What can hang from each mark
D: B K
W: C E P
R: E
L: M V
V: L
B: D
E: R W
P: K W
M: L Q
C: W
X: K U
K: D P V
U: X

Each row was made from one small tree. Brackets hold a mark, then the marks that hang from it, in alphabetical order. Every link used is in the known rows. Write each row's tree.
Known rows
[C [W E [P K]]]: 5,22,5,-1,-2,12,-1,15,-21,-4,2,-23,-24,-5,14,0,12,4,11,7,1,19,-2,10,11,-5,-11,7,-1,-1,-6,7,-7,11,13,-3,4,10,-12,16,5,-4,-18,6,-16,5,-5
[C W]: 12,15,9,-12,3,20,-12,18,2,-7,5,-15,-11,5,-1,-5,2,1,8,-1,-1,18,-8,22,2,-9,-4,12,12,-2,5,-3,-8,3,12,7,-1,1,-4,4,7,-13,-7,4,3,-1,-4
[V [L [M Q]]]: 5,7,7,-3,9,-2,-14,0,5,-15,16,-10,5,1,-1,3,-2,-5,-9,-15,5,-1,-3,-4,-3,-6,10,9,16,-7,-5,-7,-10,13,-10,13,-18,0,-9,-5,-7,-16,-3,13,20,23,-9
[R [E [W C P]]]: 9,-8,-1,5,-2,-9,7,4,-14,-8,-3,2,0,-2,-7,2,-1,-8,6,-1,1,-9,-8,3,1,-8,1,3,-1,-25,2,2,-8,-2,-8,3,-4,4,14,2,12,8,-8,-2,-13,9,8
[U [X [K [P [W C]] V]]]: 14,4,-10,-5,-5,-3,1,-2,7,-4,5,12,7,3,12,-11,-12,4,-10,1,6,-13,9,0,-3,0,-16,4,4,11,-2,-7,-4,-13,9,-6,-8,-11,2,-6,2,6,16,-4,8,-9,0
[P K W]: -4,-6,12,-16,13,-4,-13,1,-9,-2,-3,-7,-2,21,-18,18,11,-7,11,-3,-8,7,0,-3,-6,18,-2,11,2,6,8,-4,5,8,12,8,15,1,-6,8,13,-18,-7,-22,13,-9,-23
[D B K]: -5,-7,-3,5,11,3,0,-11,6,1,-3,2,15,-18,-18,1,-15,-5,7,4,-15,17,-23,-13,4,-10,1,-3,-3,-12,14,-9,1,19,-3,-6,27,-5,18,-4,-7,-2,2,8,17,2,2
[M L]: -7,3,1,-16,9,8,-16,-3,-10,1,1,-16,2,3,-12,4,-6,-4,6,-7,5,5,3,-5,-1,1,4,8,3,-10,1,-7,-5,2,-1,2,-10,0,-5,3,-5,-13,-10,5,2,15,-10
[W C E]: 2,3,-6,-5,9,13,-6,4,-11,-3,-1,-12,-12,3,21,3,-8,9,7,-2,7,-11,-8,5,17,-7,-8,-2,2,-9,-8,4,-1,14,5,-14,0,0,2,7,0,2,-1,14,-18,12,0
[P [K D V] [W C E]]: -9,-7,2,6,-3,-5,0,-5,1,6,-1,2,-9,20,7,13,21,6,-5,11,-3,-7,10,1,4,12,4,-13,-17,17,-3,8,9,0,7,-4,5,3,-6,8,7,1,2,-13,-4,-16,-10
[X [K P] U]: 5,12,-6,-17,-8,1,-14,6,-4,12,-7,-5,6,-13,5,-15,-17,4,-3,8,6,-3,8,-4,-7,6,-2,-5,22,12,12,-4,-4,1,-9,-1,-16,-7,-13,-2,-20,-5,15,14,16,10,-12
[K D P [V L]]: -2,-4,6,12,-10,4,7,-14,29,-3,8,7,2,2,15,-19,10,-1,-23,-6,0,-3,17,-5,-8,4,5,-14,2,5,-11,-1,6,-18,-18,5,-24,6,-6,-19,-17,6,9,1,-2,-11,12
[K D [P [W E]] V]: -5,-5,-1,12,-6,7,7,-8,11,3,1,9,0,8,11,-11,16,7,-19,4,-5,-3,18,-1,-12,9,-3,-9,-4,4,-2,4,14,-14,-1,-7,-13,2,-9,-20,-9,12,10,-5,-8,-14,9
[K [D B] [P [W E]] [V L]]: -11,-5,-2,22,-7,-2,17,-15,22,5,10,16,3,-6,15,-14,15,5,-24,-1,-6,1,13,-15,-7,3,3,-18,-6,4,-5,9,13,-6,-9,1,0,6,2,-20,-16,11,5,1,-7,-13,12
[B [D [K [V L]]]]: -1,1,9,11,8,-1,1,-7,20,2,-5,4,14,6,-8,-4,-5,-2,8,-2,-1,13,-7,-3,4,-3,12,-5,-6,3,7,1,12,3,-9,2,7,6,11,-8,4,-8,6,11,17,0,13
[E [W [P K]]]: 0,-7,9,-7,5,-7,9,5,-11,-3,-10,-1,-2,5,-17,13,0,-7,14,1,-3,-4,-7,-3,-1,9,2,11,-3,-8,-5,-1,-10,-1,3,13,5,6,-4,6,12,-1,-13,-10,-7,1,-5
[W C [E R] P]: -5,4,-11,8,1,2,13,5,-22,2,-4,-4,-19,-13,20,3,0,4,6,-2,10,-16,-4,0,20,-13,-5,6,-3,-7,-18,11,-2,2,5,-16,4,3,1,16,1,17,-8,11,-31,17,12
[R [E W]]: 13,-5,-1,-1,-1,-8,-4,2,-8,-11,-3,-1,7,4,-21,-1,3,-9,10,-5,-2,1,-9,6,-10,-2,6,7,7,-23,12,-6,-7,-1,-11,12,-3,5,10,-6,11,0,-8,-8,0,4,3
[X [K [V L]]]: 5,3,1,-5,0,0,-1,-3,11,9,2,-1,-2,-1,4,-8,-3,1,-9,-1,10,-2,4,3,-3,-7,10,-5,7,9,0,-4,-14,-4,-17,8,-8,5,-1,1,0,-1,2,17,19,4,-2
[E R [W C]]: 3,-12,-6,-10,-3,-11,10,13,5,-1,-8,17,6,-1,-21,5,-11,-6,13,-1,1,-19,-15,12,0,-7,18,8,8,-1,-4,-2,-12,-17,8,23,3,-6,2,7,10,5,-2,-13,-2,2,8
[P W]: 0,-5,9,-12,19,7,-7,3,-4,-2,-1,-3,0,18,-11,9,5,-5,5,-9,-4,0,-3,2,-5,5,-4,18,9,-5,7,-3,4,4,11,1,11,1,0,-1,14,-10,-3,-9,7,-4,-12
[M [L V] Q]: 0,5,1,-18,13,-3,-26,-2,-13,0,10,-12,10,-2,-20,13,-14,1,-3,-4,7,16,-2,0,-13,-5,9,8,5,-13,5,-6,-12,12,-5,6,-28,-12,-16,-2,-8,-18,-5,10,16,36,-4
[E R W]: 5,-10,-4,-10,1,-11,10,12,2,-3,-10,13,8,1,-32,4,-4,-7,14,-6,0,-8,-12,9,-9,-1,19,15,12,-4,2,-7,-11,-16,4,27,6,0,-2,1,12,4,-7,-15,4,0,6
[R [E [W C]]]: 12,-9,-2,-1,-2,-8,-2,4,-6,-9,-2,3,6,4,-13,3,-2,-8,8,-3,-1,-7,-11,8,-2,-7,5,1,4,-22,7,-3,-9,-1,-7,9,-4,1,12,0,11,1,-5,-5,-4,5,6
[C [W [E R] [P [K V]]]]: 5,20,-1,4,-11,6,5,16,-12,-1,1,-12,-23,-8,5,-2,19,1,6,8,0,14,3,13,6,-9,1,4,-1,9,-9,7,-7,-3,12,6,5,9,-11,16,6,5,-15,2,-12,1,4
[W E P]: -2,10,0,5,13,12,5,1,-27,-2,-5,-17,-18,-3,17,1,3,5,7,-4,8,-1,0,-5,12,-4,-13,12,0,-17,-11,6,0,14,0,-20,3,13,-3,2,3,8,-12,15,-26,16,3
[B D]: 2,5,12,-5,11,11,-12,8,5,1,-5,-8,8,14,-6,2,-9,2,17,-11,5,9,-6,12,-4,5,-3,9,0,-5,7,3,15,5,-2,-2,5,0,7,-8,10,-15,3,5,3,2,7
[M L Q]: -7,6,-4,-15,15,1,-29,4,-18,1,11,-17,4,2,-15,16,-18,-3,-4,-8,14,13,6,2,-4,2,6,11,2,-10,12,-2,-9,6,-5,9,-26,-3,-13,4,-7,-18,-1,12,10,22,-4
[R E]: 11,0,0,-1,2,2,-13,0,-10,-11,1,-12,3,4,-9,-3,6,-7,5,-11,-2,7,-5,6,-9,-4,-2,8,8,-22,12,-8,2,6,-13,-3,-4,4,10,-5,5,-4,-4,-2,1,6,0

Write each row's tree
-5,-9,2,14,-12,10,3,-9,25,4,3,11,10,-6,6,-15,2,2,-20,3,-11,5,11,0,-15,1,-3,-17,-6,1,-1,1,11,-12,-12,-2,-9,-6,6,-22,-20,11,15,1,-3,-14,17 => [K [D B] P V]
9,6,-12,7,-14,-6,9,-12,17,-4,9,14,13,-11,15,-20,-10,6,-20,-4,8,-5,11,-8,-6,0,-8,-6,1,10,-2,-7,-3,-13,-9,-3,-10,-6,5,-17,-7,7,12,2,9,-13,4 => [U [X [K [D B] P [V L]]]]
-8,-12,-3,6,10,-3,3,-11,6,0,-1,13,19,-18,-17,-2,-13,-6,4,3,-22,17,-15,-22,-3,-3,-6,-2,-1,-9,15,-5,6,12,6,-7,26,-9,12,-8,-14,1,7,-1,17,-1,3 => [D B [K [P W]]]
13,7,-7,4,-10,-6,6,-9,15,-5,7,7,7,2,11,-15,-3,5,-16,-5,14,-8,12,0,-3,-2,1,0,0,12,-1,-12,-7,-13,-8,-2,-15,1,3,-11,6,3,8,0,9,-12,-3 => [U [X [K D [V L]]]]
-4,-1,-1,-6,16,7,-3,3,-11,1,0,-4,-10,13,10,11,2,4,6,-2,2,-11,-5,3,11,-1,-7,7,1,-5,0,7,4,11,15,-9,11,1,1,7,11,-3,-2,0,-9,2,-8 => [P [W C E]]
-1,1,5,3,7,2,-5,0,8,-1,-6,0,19,-1,-9,-6,-16,-2,16,-4,-6,17,-10,-5,-3,3,-3,-1,-3,-5,11,0,15,4,-1,-7,5,-3,5,-11,-5,-9,10,6,11,5,13 => [B [D [K P]]]
-8,-11,-2,16,6,-8,10,-20,23,2,3,19,15,-17,-11,-8,-3,-10,-9,5,-19,13,-8,-25,0,-7,5,-13,-2,1,5,-1,6,3,-3,4,21,-2,13,-11,-15,5,7,3,21,-5,8 => [D B [K [P W] [V L]]]
0,-11,-4,-2,-2,-13,20,11,-4,1,-9,17,-1,-7,-14,8,-7,-8,11,-1,2,-20,-10,6,6,-8,11,12,3,-5,-11,4,-12,-18,8,16,3,-3,4,10,11,14,-7,-9,-14,6,12 => [E R [W C P]]
4,13,13,-1,-7,10,0,12,-7,-4,4,-15,-17,-2,5,0,13,0,5,6,-1,18,2,13,4,-1,-6,7,-4,4,-2,3,-7,-1,10,0,-3,4,-9,12,4,-8,-14,-1,-7,-6,-6 => [C [W [P [K D]]]]
14,5,-10,1,-14,0,3,-7,10,-5,3,8,11,-2,11,-19,-9,6,-17,-1,9,-6,15,1,-10,2,-10,-1,2,10,0,-11,-2,-16,-4,-9,-18,-7,-3,-16,-4,8,16,-2,6,-13,2 => [U [X [K D P V]]]
-5,-1,0,13,5,0,1,-2,12,5,-5,9,13,3,2,-4,-8,4,8,6,-5,8,-4,-4,4,-1,-1,-11,-11,3,5,10,18,1,6,-10,8,-3,6,-8,-2,2,14,9,4,1,19 => [B [D [K [P [W C E]] V]]]
-5,0,4,-10,12,-3,-10,1,-19,-1,-2,-10,-8,18,-7,16,15,0,14,-1,-5,6,-1,-6,-2,18,-4,7,-1,4,5,1,6,17,13,0,18,7,-11,10,12,-13,-10,-16,3,-3,-21 => [P K [W E]]
-12,6,-2,13,-2,2,10,-5,-23,2,-3,-13,-13,-10,13,6,10,6,4,2,1,6,3,-12,8,6,-9,-3,-15,-6,-7,8,4,16,-4,-18,10,10,-4,5,-3,8,-13,4,-24,4,-1 => [W E [P [K [D B]]]]
-6,-7,8,5,-9,1,-5,-7,14,3,-1,-1,4,6,-10,6,11,-1,-6,6,-10,11,5,3,-8,9,6,-13,-13,11,2,-5,8,0,-10,5,6,0,4,-3,-3,-3,2,-10,9,-17,-5 => [P [K [D B] V]]
-9,0,-8,17,-14,-9,17,-1,-11,7,-4,1,-17,-9,19,5,14,5,-4,9,5,-14,8,0,14,-3,5,-13,-18,8,-20,12,2,-7,0,-10,-1,5,-5,17,-2,19,-5,1,-26,3,10 => [W C [E R] [P [K D V]]]
1,11,-3,-10,-12,1,-7,3,1,15,-7,-3,5,-9,3,-10,-9,10,-10,10,10,-5,10,0,-4,3,10,-9,12,16,17,-5,-5,0,-15,-4,-19,-3,-8,-1,-10,-6,12,15,16,0,-16 => [X [K D] U]
-11,-6,7,7,-4,0,7,-4,-6,4,1,-2,-8,-6,13,12,-2,1,-1,5,-1,-5,0,-3,13,1,-8,-6,-17,-1,-10,6,0,5,0,-12,5,-3,7,13,-3,2,-4,-1,-15,-1,-2 => [W C [P [K [D B]]]]
-6,-14,5,3,-5,-8,15,1,-2,4,-5,10,1,-3,-6,14,-7,-2,7,8,-4,-10,-8,-3,8,3,1,-5,-15,-5,-7,7,-10,-2,2,7,7,-2,7,8,6,6,-9,-7,-13,-4,2 => [E [W C [P [K [D B]]]]]
-4,-3,-7,-5,10,-1,1,6,-11,1,-2,4,-8,7,1,8,4,2,8,-5,0,-13,-6,3,7,-3,1,9,5,1,-1,7,4,3,17,-3,13,-1,1,10,11,2,-3,-6,-8,3,-3 => [P [W C [E R]]]
0,3,-13,-2,1,4,1,7,-10,-2,-2,-3,-10,-4,11,0,-5,7,8,-4,7,-15,-8,8,12,-10,2,0,6,-4,-8,4,0,4,7,-7,3,-2,1,10,1,7,-1,5,-16,11,6 => [W C [E R]]
-2,7,-6,3,-22,1,-3,-2,16,21,-4,9,13,-19,8,-20,-9,9,-21,18,0,-2,16,-3,-12,1,6,-24,7,21,12,0,3,-8,-19,-1,-18,-8,-4,-12,-27,8,22,16,16,-6,0 => [X [K [D B] P V] U]
-8,-5,9,7,-8,-5,0,-12,21,2,5,0,2,4,-4,3,15,-3,-8,-1,-6,8,6,-5,-4,9,11,-16,-9,12,-2,-3,4,1,-16,11,5,6,3,-3,-4,-6,-3,-8,11,-14,-6 => [P [K [D B] [V L]]]
-6,-5,-2,-1,0,-11,-1,2,-3,5,-4,5,-9,14,-5,15,19,-2,4,6,-6,-8,3,3,3,7,8,-4,-7,18,-5,7,7,-1,13,7,15,2,-4,16,10,3,-2,-16,2,-7,-7 => [P [K V] [W C [E R]]]
17,9,-11,-11,-4,0,-5,0,-4,-10,3,1,10,-4,9,-14,-19,4,-1,-8,9,-5,4,-3,-6,3,-18,11,11,1,1,-14,-5,-5,4,-8,-9,-9,-3,-8,-1,-1,10,-3,7,-2,-5 => [U [X [K P]]]
-6,1,-8,11,-7,-6,12,3,-16,5,-5,-3,-20,-8,15,7,11,2,3,7,3,-13,4,1,16,-6,1,-6,-10,8,-21,12,0,-1,3,-7,5,5,-3,21,1,18,-7,2,-23,8,7 => [W C [E R] [P [K V]]]
-1,-7,4,-10,8,5,-7,3,1,-3,3,4,1,7,6,-1,-7,-3,0,-5,-4,-5,0,-2,-3,6,-15,7,10,-4,-1,1,6,-2,14,-4,-2,-8,-3,-3,-6,-4,6,-8,-2,0,-2 => [K [P [W C]]]
7,16,14,-7,-1,12,-4,16,-10,-5,3,-17,-18,0,4,2,9,-4,11,5,-2,18,-2,13,5,-3,-9,12,2,1,-4,2,-9,3,12,5,1,4,-9,15,6,-10,-15,0,-5,-1,-7 => [C [W [P K]]]
12,5,-10,4,-10,0,4,-8,11,-2,3,8,12,-3,5,-11,-8,8,-14,0,6,-3,9,2,-6,-4,-6,-1,-5,10,5,-11,-4,-8,-5,-7,-5,-7,9,-13,4,7,12,1,10,-15,1 => [U [X [K [D B] V]]]
-4,-10,10,-15,9,-5,-12,4,-5,-1,-1,-2,-4,20,-8,21,7,-5,10,0,-7,-3,-3,0,3,13,-4,5,-3,8,3,0,3,7,16,4,14,-3,-1,17,11,-16,-2,-20,9,-7,-21 => [P K [W C]]
-10,-12,2,18,-9,-3,14,-15,33,5,12,24,6,-3,16,-11,7,0,-26,1,-7,-7,10,-11,-3,1,2,-20,-8,9,-8,8,10,-14,-6,5,-4,-4,8,-15,-15,9,11,-2,1,-17,9 => [K [D B] [P [W C]] [V L]]
